Known rows, with every way that one mark hangs from another:
R{C{S} U}: [ 13.1  32.1   2.5  37.0  11.0 -12.6 -19.7 -17.1   7.3  19.3   2.4 -22.4
  11.8   6.6 -31.6 -11.7 -10.1  -0.8  23.0   9.0 -11.9 -42.0]
W{C{S}}: [  4.7   7.9 -14.9   9.9   9.2 -20.0   0.8 -23.3 -16.2  -7.3   1.0 -30.6
   7.6   6.3  -2.4   1.3  -3.3  -6.9  20.9  -4.4  -0.8   3.5]
W{C{N{G} S}}: [ 26.5   2.5 -13.3  30.1   8.4 -34.4 -14.4 -29.2 -32.2 -12.5  -5.9 -29.9
  -1.9  -1.5  13.0  -0.9  15.5   8.7  -1.2   6.3 -10.8  12.3]
U{R{C L P}}: [ 25.1  25.2  -4.7  22.8  16.6 -31.1 -29.0 -32.9 -17.1   7.9 -21.8  -9.2
  14.1  10.3  22.8   1.0  26.7   5.4 -11.4   0.1  18.7   2.9]
J{G}: [ 14.1 -13.9  34.1  14.4 -20.7  -4.5   1.6  -6.8   2.2 -10.6   2.3 -10.9
  -5.8 -11.8  -6.5   5.3 -32.1   3.3  -6.8   3.3 -13.4   8.4]
S{C{N W} M}: [ 12.6   5.2 -13.2  20.1  15.7 -19.2 -18.4 -15.4 -29.7  25.8 -10.1 -23.0
   6.8  25.7  55.8 -28.8  31.4  24.1  -2.3  15.6 -50.5   7.9]
U{R}: [  1.9  -8.5  -0.7   5.0  13.8 -16.5   6.0  -6.5 -16.5  -8.6  -6.0  12.5
  25.1   1.1   9.5   4.7  13.0  12.1  -9.9 -10.5  20.2  16.4]
U{R{C{F N S W} L P}}: [ 34.6  17.3 -10.8  44.0  27.0 -43.5 -38.2 -28.5 -43.1  10.3 -15.4   3.6
  12.8   7.6   1.9   0.5  26.6  36.3 -41.6 -12.8  14.8  25.9]
W{C}: [  9.2   7.8 -11.7  -8.8   0.5 -12.4   1.3 -24.2  -8.1  -4.8  -6.7 -28.7
   4.0   6.8  20.8  -8.2  14.5 -13.3  32.6   2.5  -5.8  -1.2]
U{R{L}}: [ 10.7   3.1  -5.2  14.7  16.3 -13.8  -8.2 -15.7 -14.2  -1.6  -6.8  -1.6
  20.6   2.7  11.5   8.4  23.3  18.1 -14.5  -2.8  26.6  25.3]
R{C{F N S{M} W} L P}: [ 44.1  42.0 -14.6  58.1  23.4 -35.0 -66.3 -31.4 -38.0  33.5 -15.5 -23.7
 -15.0  19.5  -0.8 -10.1  23.3  33.9 -41.6   1.5 -21.5  11.6]
G{N{C{F S{M} W}}}: [ 13.6  -7.0  -4.9  48.0  16.0 -28.6 -19.1  -7.5 -27.6   0.5 -10.4  -9.3
 -11.0   6.0  -4.1 -10.2  16.1  36.2  -1.0 -12.0  -8.4   5.1]
J{C{F N{G} S W}}: [ 29.5  -7.1 -15.9  83.1   4.4 -27.4 -13.1 -10.2 -39.5  -0.8   0.0  -6.2
  -9.2  -0.2 -25.8  -2.3 -31.5  50.4 -20.2  -0.8  -7.2  22.4]
R{C{N S} L U}: [ 38.7  48.5  -6.0  61.5  18.6 -19.0 -49.0 -33.3  -4.0  28.8  -5.1 -28.2
   5.1   4.3 -17.4  -9.8  23.4  18.4  -2.5  21.8  -8.3 -21.8]
F{C{N{G} S{M} W}}: [ 15.1   0.9 -11.3  86.7  11.1 -27.4 -16.5 -10.1 -19.2   4.2  -2.3 -27.0
   4.0  14.3   3.8 -13.1  12.4  35.3   2.4  14.4 -14.0  27.0]
C{N S}: [ 12.6  -1.3  -7.9  41.7  19.3 -27.3 -12.9  -2.1 -32.5  -4.5   2.1  17.4
   3.3  -6.7 -17.2   8.4   0.6  25.3 -43.7  -8.9   0.3  18.1]
C{F S{M}}: [  0.3   1.7  -2.3  17.9  18.3   0.8   2.4  11.5 -15.9   8.6   3.9  -8.8
   1.1   6.1 -35.4   6.3 -19.4  23.3 -14.9 -22.1 -18.2  21.8]
W{C{F N S{M}}}: [ 22.9   8.7 -15.2  14.1  17.1 -23.0  -5.6 -19.1 -33.4   0.6 -10.6 -20.4
   3.6   6.9   7.3  -7.1  19.1  14.7   2.7 -12.0 -24.5  21.6]
J{C{S{M}} G{N}}: [ 22.0  -4.6  23.1  83.3  -9.2 -30.4  -1.5 -24.7 -11.2 -10.7  -9.3 -24.4
  -7.4  -0.4 -14.8   0.6 -61.4  23.2   4.0   5.9 -19.2  -1.4]
C{F N{G} S}: [ 34.6 -13.2   1.1  42.9  10.3 -23.6 -14.9   3.1 -39.5  -8.6  -2.6   8.1
 -14.7 -18.9 -27.3   8.5   3.2  45.4 -50.9 -13.0 -14.4  37.3]
J{C G}: [ 21.6  -5.0  22.8  57.9 -25.7 -11.4   8.3 -20.1   1.7  -9.7  -6.8 -21.7
  -4.9  -4.3  -6.9   1.8 -63.7   6.1  18.5  10.9  -9.8  -3.9]
R{C{F S W} L P U}: [ 34.0  53.4  -1.3  40.8  14.9 -22.0 -66.0 -40.2  -5.0  51.9  -2.2 -37.0
  -9.6  13.5 -42.4 -15.4  -2.1  16.1  -7.5   3.6 -21.2 -18.8]
U{R{C{W} P}}: [ 14.7   8.6  -3.5  19.5  15.8 -36.8 -21.2 -23.1 -26.9   4.1 -14.0   4.0
  18.7  13.1  16.1  -6.3  15.1  11.4 -13.9  -7.7  11.7  -0.5]

Rows:
[ 13.4   0.7 -10.8  55.6   2.9 -19.5  -6.9  -7.6  -9.9   4.0  -7.6  -0.2
   6.4   8.9  13.3 -19.8  26.4  25.2  14.2   7.3  -1.4  23.4]
F{C{N W}}
[ 18.6 -10.4  -1.9  32.9   6.3 -25.4 -16.8  -8.0 -21.9  -2.4 -14.2  -0.2
 -14.6  -0.5   5.8 -14.1  26.2  31.3   4.9 -10.1  -2.8   3.6]
G{N{C{F W}}}
[  8.9   9.1  -3.0  -9.2   8.1   1.5   4.5  -6.7  -7.3  23.8 -17.0 -28.9
   2.2  20.0  39.3 -20.6  15.8   6.8  25.0   1.9 -48.3   4.9]
S{C{F} M}
[ 47.7  52.5  -3.7  51.3  19.7 -33.2 -74.5 -42.8 -19.8  51.0  -8.8 -23.4
 -10.7   9.5 -31.0 -19.2  16.0  28.2 -27.0   4.2 -26.2 -10.7]
R{C{F N S W} L P U}
[ 20.6 -12.7  31.8  48.1  -9.3 -24.5 -10.5 -16.0  -9.7 -11.7  -9.5 -22.0
 -10.8  -6.0   1.7   0.3 -19.6  15.9  -1.3   1.7 -19.4   1.3]
J{G{N{C{S{M}}}}}
[ 20.1  -5.4  -5.1  77.7  -0.2 -21.6 -20.3 -14.6 -18.4 -10.7  -4.1 -55.6
 -14.2   0.0  -1.3  11.8 -13.4  11.9  12.5  16.5   1.2  -7.9]
N{C{S} G}
[ 27.8 -15.7  -7.4  60.8  19.2 -25.1 -32.4   3.5 -54.7   7.5   9.5  -9.5
 -10.8   3.1 -22.6  -4.4   4.6  67.8 -61.3  -6.2 -35.4  45.3]
C{F N{G} S{M} W}
[ 21.6  10.7   1.9   6.8  13.3 -30.6 -10.8 -18.5 -21.6   2.1 -23.0   9.3
  15.0   5.6  12.6  -3.4  17.2   6.8  -8.2 -17.2   8.9   2.7]
U{R{C{F} P}}
[ 36.2  22.0  -6.8  37.2  25.2 -40.7 -31.7 -28.9 -35.2   7.0 -22.8   4.2
  12.4   3.7   6.3   4.7  27.6  25.4 -34.2 -13.1  15.2  20.4]
U{R{C{F N S} L P}}
[ 35.0   2.2  -0.9  27.3  14.3 -43.5 -28.1 -22.4 -40.3   1.4 -20.6   9.1
   9.3   4.2  18.7  -8.4  29.1  28.9 -31.1  -8.8   0.5  14.3]
U{R{C{F N{G} W} P}}
[ 37.4 -22.8  -1.8  29.5   0.2 -18.1 -27.2   2.7 -43.3   1.5   1.5   8.4
 -18.7  -9.9  -3.5 -12.1  26.7  58.8 -49.3  -2.3 -23.5  41.8]
C{F N{G} W}
[ 22.5 -10.7  -8.9  81.5   5.6 -16.6 -27.3  -6.9 -32.5   1.7   1.8 -60.9
 -16.3  10.6  -9.5   1.6 -10.8  37.6   3.6   8.5 -18.1  10.1]
N{C{F S{M} W} G}
[ 16.0  -9.1 -12.7  46.7  27.2 -20.8 -23.3   8.7 -52.1  14.0  10.1  10.1
   0.4   8.2 -28.3  -6.5   4.1  62.3 -56.8 -20.5 -27.6  44.4]
C{F N S{M} W}
[ 25.1  -3.7  -3.1  71.4   3.3 -13.2 -18.3  -8.0 -21.4  -2.1  -9.0 -59.6
 -16.9   5.0  -2.9   6.8  -9.1  22.0  13.7   8.0 -17.2   2.4]
N{C{F S{M}} G}
[ -1.9   2.8 -18.9  70.7  17.6 -16.5 -19.4  -7.4 -26.0   9.6   5.3 -39.9
   4.7  22.7  -6.9  -0.3 -13.5  19.1  12.3   0.3  -3.0  -4.1]
N{C{S{M} W}}
[ 32.5 -13.6  -5.7  15.5   0.0 -22.2 -13.5 -11.0 -35.2   9.2  -8.9  -6.7
 -10.7  -2.0  28.4 -20.4  27.1  38.4 -13.7   4.0 -32.8  26.1]
S{C{F N{G} W}}
[ 27.9  -3.1  -6.8  20.7   9.5 -16.3 -19.9 -11.9 -34.5  23.2 -13.2 -29.6
  -6.4  17.7  48.3 -28.5  32.9  37.9  -7.5  12.6 -60.1  21.5]
S{C{F N{G} W} M}
[ 17.4 -12.0 -10.5  87.6   2.5 -24.9 -29.6 -14.1 -29.3  -6.5   6.7 -56.7
 -13.8   5.5  -8.1   6.9 -14.7  27.4   2.5  16.9  -0.1   0.0]
N{C{S W} G}
[ 32.6  19.9  -9.6  36.6  21.3 -41.6 -41.7 -34.0 -34.8  10.4 -19.2  -0.4
  14.2  11.4  26.0  -4.8  38.8  24.6 -32.0   0.8  13.9  13.8]
U{R{C{N W} L P}}
